Each row comes from the steps of one path. Every step used is in the known rows, and no mark comes twice. Write the path behind each row, first mark first.
Known rows
pakesi > suma > vikas > rafoso: [-0.23  0.04 -0.14  0.07  0.53 -1.21  2.03 -2.18  2.58 -3.25 -0.64  2.49
 -3.45 -1.28  2.01 -1.92  4.41 -1.14 -1.20 -0.61  2.68  0.93  3.11]
dubon > vorebop > pakesi > suma > vosap > sigo > topid: [-1.17  0.68  4.11  0.73 -0.60  0.16  5.32 -3.06 -1.31  2.17  0.38  0.04
 -1.67  1.51  1.20 -3.26 -0.46  3.36 -1.00  7.10 -4.26 -1.59  2.76]
suma > vosap > sigo > rafoso > vikas: [ 0.44 -0.28  4.18  1.70  0.21  0.34  4.22 -0.41 -0.67 -3.21 -0.31 -0.48
  1.32  1.38 -1.34 -0.94  1.15 -4.45 -2.27  0.22  0.92 -1.82  2.16]
vikas > suma > vosap: [-1.60  0.52  1.74  2.19 -0.38 -1.67  1.68 -0.51  4.28 -3.14  0.08 -1.47
 -1.41  2.74 -1.83 -3.26  2.63 -0.90 -1.53  1.68 -3.10  0.05  1.30]
suma > vosap > sigo: [-2.79 -0.47  3.28  1.74  0.72 -0.51  2.81  0.31 -0.60  0.59  0.62  1.20
  2.01  2.69 -0.76 -3.47  0.04 -0.76 -0.58  4.03 -4.68 -0.94 -0.22]
vorebop > pakesi > suma: [ 0.22 -1.20 -1.84 -2.34  0.01  0.72  4.41 -3.30 -2.32 -1.18 -1.15  0.88
 -3.41 -2.01  1.05 -0.62  1.97  2.39 -3.14  1.12  0.96  2.53  1.42]
vosap > suma > pakesi: [-1.03 -2.82 -0.27 -1.45  0.35 -1.02  3.39 -4.60 -1.20 -3.36  1.11 -2.62
 -0.57  1.68 -0.51  0.89  4.36  0.29 -2.84  3.58 -4.83  3.73 -1.52]
vikas > suma: [ 3.06  1.84  1.52  1.22  0.80  1.13  0.68 -0.02  4.66 -2.43 -0.24  1.49
 -0.99  1.12 -1.85  2.93  2.11 -1.13 -3.11 -1.33  0.43 -0.36  0.68]
vorebop > dubon: [-2.66  2.83  1.48  0.70 -0.90  0.77  0.54  0.76 -1.82  1.94 -0.48 -0.01
  0.12 -0.80  0.40  1.20  0.47  3.38  2.19  1.54 -1.64 -0.42 -1.58]
topid > sigo > vosap > vorebop > pakesi: [-4.13  3.52  2.92  1.41 -0.69  1.19  2.67  0.60 -3.54  3.02 -0.75  1.45
  0.24  0.14 -0.40 -0.24 -0.02  5.19 -2.20  5.63 -2.46  2.27  0.05]
vorebop > pakesi > suma > vosap > sigo > topid: [-1.18  0.62  3.33  0.86 -0.15  0.25  4.56 -2.61 -0.78  1.84  0.67 -0.82
 -1.02  1.65  1.37 -3.13 -0.64  1.84 -1.35  6.54 -3.55 -1.24  1.77]
dubon > vorebop > pakesi > suma > vosap > sigo: [-2.71 -1.09  3.18  0.50  0.26 -0.30  5.66 -1.85 -2.29  0.44 -0.09  2.51
 -0.24  1.65 -0.39 -3.98  1.24  1.79 -1.71  5.16 -4.89 -0.03  1.59]
vorebop > pakesi: [-3.43  1.27  0.32 -0.08 -0.33  1.09  2.20  1.42 -2.43  1.07 -0.59 -0.39
 -0.56 -0.54 -0.10 -0.33  0.94  2.80 -1.16  0.07 -0.01  2.45 -1.86]
topid > zisuf: [-3.03  1.09 -1.53 -1.70  1.55  0.68 -2.19  0.06  0.75 -0.56 -0.94  3.61
 -0.97  0.92 -1.87  0.15 -0.37  2.74  0.18  1.84 -0.06  0.30  3.42]
rafoso > vikas > suma > pakesi: [ 0.33 -1.38 -0.41 -0.70  0.31 -0.36  3.15 -3.24  4.11 -5.67  0.43 -2.31
 -1.76  1.99 -1.30  0.96  4.85 -0.54 -5.49 -0.61 -1.13  1.90  0.35]
vosap > vorebop > pakesi > suma > vikas > rafoso: [-0.80  1.46  0.88  0.69  0.32 -1.07  2.83 -1.79  0.78 -2.56 -1.35  3.13
 -2.79 -1.55  1.79 -1.67  4.70  0.66 -1.67  0.79  1.95  1.87  2.75]
pakesi > suma > vosap > vorebop: [ 0.34  1.28  1.91  1.79 -0.80 -2.36  2.33 -2.64 -2.43 -1.00 -1.70  1.06
  0.15  0.04 -0.34 -2.82  1.23  2.66 -1.04  6.29 -4.10  0.70  2.82]
pakesi > suma: [ 2.65 -2.19 -2.06 -2.30  0.29 -0.04  2.92 -4.38 -0.65 -1.90 -0.70  1.23
 -3.09 -1.64  1.15 -0.46  1.31  0.51 -2.26  1.15  0.90  0.81  2.80]
vosap > suma > vikas > rafoso: [-0.14  1.00  1.85  1.51  0.83 -1.14  1.29 -0.67  0.88 -2.84 -0.28  2.27
 -1.94  0.00  0.93  0.08  4.78 -2.06 -0.36  0.29  0.57  0.83  0.93]
topid > sigo: [-3.78  1.20  1.15 -0.27  0.51  2.08 -1.70 -0.38  2.31 -0.27  1.45  1.91
 -2.19  1.60 -0.72  0.98 -1.28  2.25 -0.69  3.30 -0.42  0.35  1.36]
dubon > vorebop: [-0.06  0.05  2.26 -0.26 -1.45 -0.41  2.04 -1.29 -1.44  1.08 -0.66  2.55
 -1.69 -0.15 -0.48 -0.54  0.42  4.04  1.18  1.58 -1.96 -0.90  3.17]
dubon > vorebop > pakesi > suma: [ 0.21 -1.26 -0.71 -2.44 -0.67  0.53  5.52 -4.01 -3.04 -0.65 -1.47  2.11
 -4.29 -2.12  0.84 -0.92  2.21  4.39 -2.54  1.93 -0.08  2.04  2.99]
pakesi > suma > vikas: [-1.98 -3.01 -1.22 -2.58  0.22 -1.84  1.31 -4.07 -2.93 -3.67 -0.22 -0.56
 -4.02  0.09  2.25 -2.93  4.52 -1.42 -2.05 -0.34  0.25  1.44  3.44]

Write each row's path
[-3.63 -1.64  0.06 -0.36 -1.49 -2.03  5.03 -3.30 -1.17 -1.91 -0.80 -0.95
 -3.71  0.49  0.06 -5.89  2.74  2.99 -1.20  3.96 -3.45  1.74  2.96]	dubon > vorebop > pakesi > suma > vosap
[ 0.97  0.07 -0.66 -1.35 -0.14  0.46  4.41 -3.51 -3.82 -0.63 -1.86  2.03
 -2.37 -2.23  0.80 -0.14  1.93  3.58 -3.26  2.99 -0.20  2.55  1.92]	vosap > vorebop > pakesi > suma
[ 4.81  2.09  1.79  1.75  0.74  0.89  0.95  0.56  3.29 -4.47 -0.96  1.03
 -1.81  1.34 -2.14  3.88  2.69 -2.81 -4.53 -2.88  1.90 -1.75  0.95]	rafoso > vikas > suma
[-3.63 -1.71 -0.66 -0.30 -0.92 -1.97  4.33 -2.88 -0.61 -2.32 -0.53 -1.82
 -3.07  0.55  0.18 -5.82  2.54  1.62 -1.59  3.41 -2.77  2.12  1.83]	vorebop > pakesi > suma > vosap
[-2.50  3.71  2.79  1.86 -1.41 -0.89  2.17 -1.07 -3.50  1.23 -1.59  0.79
  0.21 -0.80  0.20 -0.75  1.33  5.35  1.54  5.97 -4.60  0.08  0.44]	pakesi > suma > vosap > vorebop > dubon
[-0.02 -1.51  1.74 -0.37  0.80  0.41  4.96 -3.67  4.46 -5.33  0.78 -1.41
 -0.22  2.35 -1.61  0.78  4.67 -1.69 -5.84  0.27 -1.31  1.85  0.99]	vosap > sigo > rafoso > vikas > suma > pakesi
[ 1.03  1.38  3.61  1.10  0.33  1.10  2.23 -1.30 -0.26  2.91  0.93  0.09
  0.46  1.45  1.26 -0.19 -1.98  0.85 -0.55  4.92 -2.30 -2.52  0.99]	vosap > sigo > topid
[-3.86  3.82  4.45  2.59 -0.58  0.85  3.76  0.66 -1.47 -1.18 -1.31  0.63
 -0.18  0.95 -2.01 -0.59  2.16  3.13 -3.22  4.17 -1.97  2.27  0.91]	topid > sigo > rafoso > vikas > suma > vosap > vorebop > pakesi
[-2.43 -1.81  2.14 -0.31  0.21 -1.97  1.40 -2.59 -5.26 -1.98  0.66 -1.17
 -1.96  2.33  1.16 -0.90  4.58 -2.84 -1.45  2.85 -3.46  1.03  1.13]	sigo > vosap > suma > vikas
[-3.77  1.47  0.61 -1.34  1.39  0.94  1.57 -2.14 -0.14  0.58 -0.63  3.06
 -1.97  1.79 -0.79 -2.13 -0.59  4.49 -1.02  6.65 -2.54 -0.22  4.73]	vorebop > pakesi > suma > vosap > sigo > topid > zisuf
[-1.28  1.47  1.28  0.89  0.08 -1.16  3.45 -2.15  0.93 -1.63 -1.08  2.93
 -2.76 -1.29  1.96 -2.39  4.39  0.58 -2.08  2.02  1.44  1.55  3.29]	sigo > vosap > vorebop > pakesi > suma > vikas > rafoso
[ 0.05  0.17  3.23  0.83 -0.01 -0.11  3.82 -3.05 -0.01  1.51  0.79 -0.67
 -0.85  1.85  1.42 -3.02 -1.06  1.04 -0.98  6.59 -3.61 -2.15  2.36]	pakesi > suma > vosap > sigo > topid
[-1.66 -0.17  6.11  1.66  0.87  1.10  5.64 -1.49  3.48 -1.29  0.92  0.68
  3.10  1.99 -1.76 -2.37  1.15 -3.63 -1.44  2.80 -1.50 -0.01  2.73]	vikas > suma > vosap > sigo > rafoso
[ 0.18 -0.61  3.54  0.88  0.21  0.70  5.85 -1.36 -1.79 -3.44 -0.80 -0.25
  0.11  0.66 -0.97 -1.26  1.90 -3.32 -3.43  0.58  1.24 -0.75  2.46]	vorebop > pakesi > suma > vosap > sigo > rafoso > vikas
[-1.92 -2.35 -0.81 -0.30 -0.83 -2.46  3.15 -3.60  0.58 -2.86 -0.28 -1.66
 -2.92  0.77  0.23 -5.51  2.08  0.15 -1.00  3.43 -2.80  0.89  2.73]	pakesi > suma > vosap
[-3.64 -1.32  2.53 -0.45  0.40 -1.25  0.74 -2.76 -4.40 -1.97  1.15 -0.54
 -2.64  2.87  0.89 -0.67  4.15 -2.04 -1.68  3.93 -3.65  1.14  1.57]	topid > sigo > vosap > suma > vikas
[-2.07  0.93  3.37  2.53 -0.28 -0.70  2.41 -0.86  4.91 -5.03  0.20 -1.38
 -2.03  3.28 -2.50 -2.43  2.62 -2.14 -2.79  1.92 -1.64 -0.54  2.92]	topid > sigo > rafoso > vikas > suma > vosap
[ 0.22  0.38  3.28  0.77  0.51  0.84  2.02 -2.43 -2.74  0.50  1.26  1.25
 -1.21  2.43 -0.94  2.80  0.82 -0.50 -1.85  7.20 -4.68  0.45  0.14]	topid > sigo > vosap > suma
[-1.57 -2.96  0.25 -1.21 -0.01 -1.11  4.52 -5.35 -1.09 -2.08  1.53 -2.84
 -0.54  2.20 -0.19 -0.01  3.83  0.23 -3.35  5.30 -5.57  3.32 -0.61]	sigo > vosap > suma > pakesi
[-2.81  3.16  2.62  1.54 -0.92  0.48  3.25  0.80 -4.28  3.10 -1.31  0.90
  1.00 -0.41 -0.12 -0.59  0.43  4.42 -1.98  4.52 -2.37  2.15 -0.41]	sigo > vosap > vorebop > pakesi
[ 0.70 -0.04 -0.29 -1.23 -0.42  0.33  5.18 -3.91 -3.65  0.26 -1.59  1.83
 -2.39 -1.93  1.03 -0.81  1.64  3.55 -3.72  4.35 -0.72  2.30  2.43]	sigo > vosap > vorebop > pakesi > suma
